In the rows, zero is written as 128.
Known rows, with every step that occurs
kemupum-gukip: 123 145 117 126 129 123 117 115 145 151 136  92 113 122 116 118 122 119 134 125 131 112 182 113 131 156
kemupum-gukip-dasoz: 135 153 129 131 133 129 120 111 145 155 130 111 120 121 112 135 145 122 141 125 139 130 173  95 137 154
ziku-mapes: 101 142 120 117 131  89 112 113 121 136 139  89 118 120 118 108 108 100 138 134 129  94 165 155 129 155
lonad-dasoz-gukip-kemupum: 155 156 103 147 113 118 135 118 116 140 123  81 123 137 117 143 150 116 127 139 117 113 114 141 138 153
mapes-ziku-kemupum-gukip: 104 153 104 137 123  94 109 122 135 153 148 125 102 119 108 126 120  97 138 123 131 117 179 141 125 142
mapes-ziku-kemupum:  97 147 112 127 124  68 111 124 124 145 144 120 101 124 110 133 114  90 142 129 124 112 153 170 130 140
lonad-dasoz: 126 148 122 124 130  99 119 115 118 132 123  75 116 122 126 134 127 112 141 134 114 107 117 132 139 150
kemupum-gukip-ziku-mapes: 116 152  99 123 136 124 106 117 137 144 149 104 113 123 118 101 108  99 116 131 147  93 170 115 128 151
kenofu-lonad-dasoz-gukip: 175 153 118 128 125 103 128 131 129 136 119  75 139 134 133 128 142 113 131 135 125 112  93 130 135 158
mapes-ziku-gukip:  85 142 116 119 122  83 110 120 136 150 150 111 107 126 118 141 117 102 131 134 124 101 122 141 123 142
kenofu-lonad-dasoz: 149 148 125 124 132  96 124 128 133 132 121  66 129 117 133 134 126 114 146 130 125 105  91 133 141 148
dasoz-gukip: 147 144 118 121 125 104 125 120 129 147 128  96 121 142 117 121 133 112 124 134 124 116 160 134 130 162
ziku-kemupum-gukip-lonad: 114 160 119 141 127 123 119 120 125 166 131 116 122 132 111 138 128 110 133 119 134 109 181 137 130 166
mapes-ziku-gukip-dasoz-lonad-kenofu: 108 157 135 141 123 105 113 126 131 169 158 147 117 147 112 157 129 111 131 129 139 119  83  59 142 135
ziku-kemupum-gukip: 113 168 107 129 129 118 121 117 128 158 136 111 115 118 107 127 124 107 135 119 132 121 178 131 127 157
ziku-kemupum-gukip-dasoz-lonad-kenofu: 135 183 125 151 131 137 123 123 121 176 145 150 125 140 100 147 138 115 135 115 146 140 139  50 145 148
kemupum-gukip-dasoz-lonad-kenofu: 150 161 134 148 132 144 122 121 137 171 144 129 121 142 110 137 136 128 132 121 146 131 148  29 149 148
mapes-ziku: 111 122 121 125 125  74 108 124 138 138 143  99  98 127 119 125 113 103 141 136 124 103 155 148 134 140
mapes-ziku-kemupum-gukip-lonad: 105 144 114 150 121 102 106 126 133 162 145 129 108 133 114 135 124 100 134 124 134 101 177 148 126 152
mapes-ziku-gukip-dasoz:  94 151 130 124 125  87 110 117 138 153 144 132 117 125 114 158 136 105 141 133 133 119 113 122 129 140
lonad-gukip-dasoz: 125 144 136 126 141 111 121 118 127 147 115 116 107 132 124 126 137 107 148 128 134 130 130 127 143 158
mapes-ziku-gukip-lonad:  85 133 130 133 120  88 109 124 134 158 146 115 115 140 122 153 120 107 130 133 127  88 123 146 126 152
kenofu-lonad: 142 141 125 120 133  95 125 129 144 142 129  77 123 121 126 128 118 115 144 127 135 108 132 143 140 152
dasoz-lonad: 135 139 136 125 132 109 112 128 124 153 135  98 116 136 112 143 117 117 130 116 124 105 156 115 141 155
kenofu-lonad-gukip: 139 136 124 125 140 104 125 135 139 142 119  86 111 128 137 108 115 106 144 125 137 110 119 144 139 159

Rows
133 148 104 124 137 136 118 122 147 150 142 105 106 129 118 119 117 111 116 129 142 112 170 103 135 150 => kemupum-gukip-ziku
147 140 110 121 147 110 125 141 143 143 124  97 105 137 138 112 109  98 125 126 149 111 103 135 144 152 => kenofu-lonad-gukip-ziku
131 134 134 130 137 119 113 134 117 152 125 107 104 144 124 126 112 109 129 114 127 108 140 117 140 159 => dasoz-lonad-gukip
174 159 105 149 114 114 143 131 127 138 121  69 136 133 125 142 149 118 131 136 128 112  88 144 140 152 => kenofu-lonad-dasoz-gukip-kemupum
102 159 132 130 125 114 117 116 114 152 126  92 134 135 128 156 135 116 130 132 118  90  80 125 130 161 => ziku-gukip-lonad-dasoz
172 182  95 128 131 102 128 139 116 143 126 108 134 139 125 141 137  93 115 130 136 122  73 141 135 150 => kenofu-lonad-dasoz-gukip-ziku-kemupum
143 147 147 129 135 115 113 123 124 156 130 119 124 136 108 155 138 121 138 116 131 124 147 102 147 152 => gukip-dasoz-lonad
147 134 130 135 124 111 123 124 126 157 124  99 129 155 121 132 137 115 123 134 127 102 157 143 132 171 => dasoz-gukip-lonad
 85 141 124 142 119  92 119 124 138 164 156 120 112 149 126 138 113 107 132 144 134  92  96 104 134 145 => mapes-ziku-gukip-lonad-kenofu
138 142 110 145 129 117 139 134 137 143 119  81 109 128 129 122 121 110 142 125 141 112 113 159 146 154 => kenofu-lonad-gukip-kemupum
110 150 140 130 126 102 105 127 130 161 148 145 121 137 108 173 137 109 131 119 132 114 113  95 133 141 => mapes-ziku-gukip-dasoz-lonad
112 153 115 155 118 102 104 121 120 151 138 116 114 131 121 144 131  99 136 128 124  98 131 135 127 149 => mapes-ziku-kemupum-gukip-lonad-dasoz
 82 146 104 140 112  95 123 121 135 152 152 106 105 125 110 155 123 105 131 134 128 102 118 157 130 136 => mapes-ziku-gukip-kemupum
109 149 107 113 138  99 110 119 124 136 144 100 111 127 119 108 101  93 121 136 140  90 150 147 134 148 => gukip-ziku-mapes
117 139 109 143 128 119 132 120 125 144 122  90  96 132 120 123 123 108 139 130 131 114 136 160 143 155 => lonad-gukip-kemupum
 94 162 106 133 118 118 134 115 127 156 138  95 119 124 107 158 129 116 129 129 129 108 120 145 134 150 => ziku-gukip-kemupum
186 158 106 126 131 110 126 137 134 138 125  86 133 142 135 130 135 106 114 137 136 112  78 117 139 150 => kenofu-lonad-dasoz-gukip-ziku
117 173 138 132 130 126 126 121 124 174 146 137 130 145 109 160 134 122 130 124 140 127  90  51 145 147 => ziku-gukip-dasoz-lonad-kenofu
165 161  99 123 130 100 117 131 122 130 134  86 138 136 135 110 126  94 114 140 140  93  81 132 131 151 => kenofu-lonad-dasoz-gukip-ziku-mapes
148 146 136 129 143 108 130 131 139 145 112 105 119 129 133 125 138 110 151 123 145 131 105 128 145 157 => kenofu-lonad-gukip-dasoz
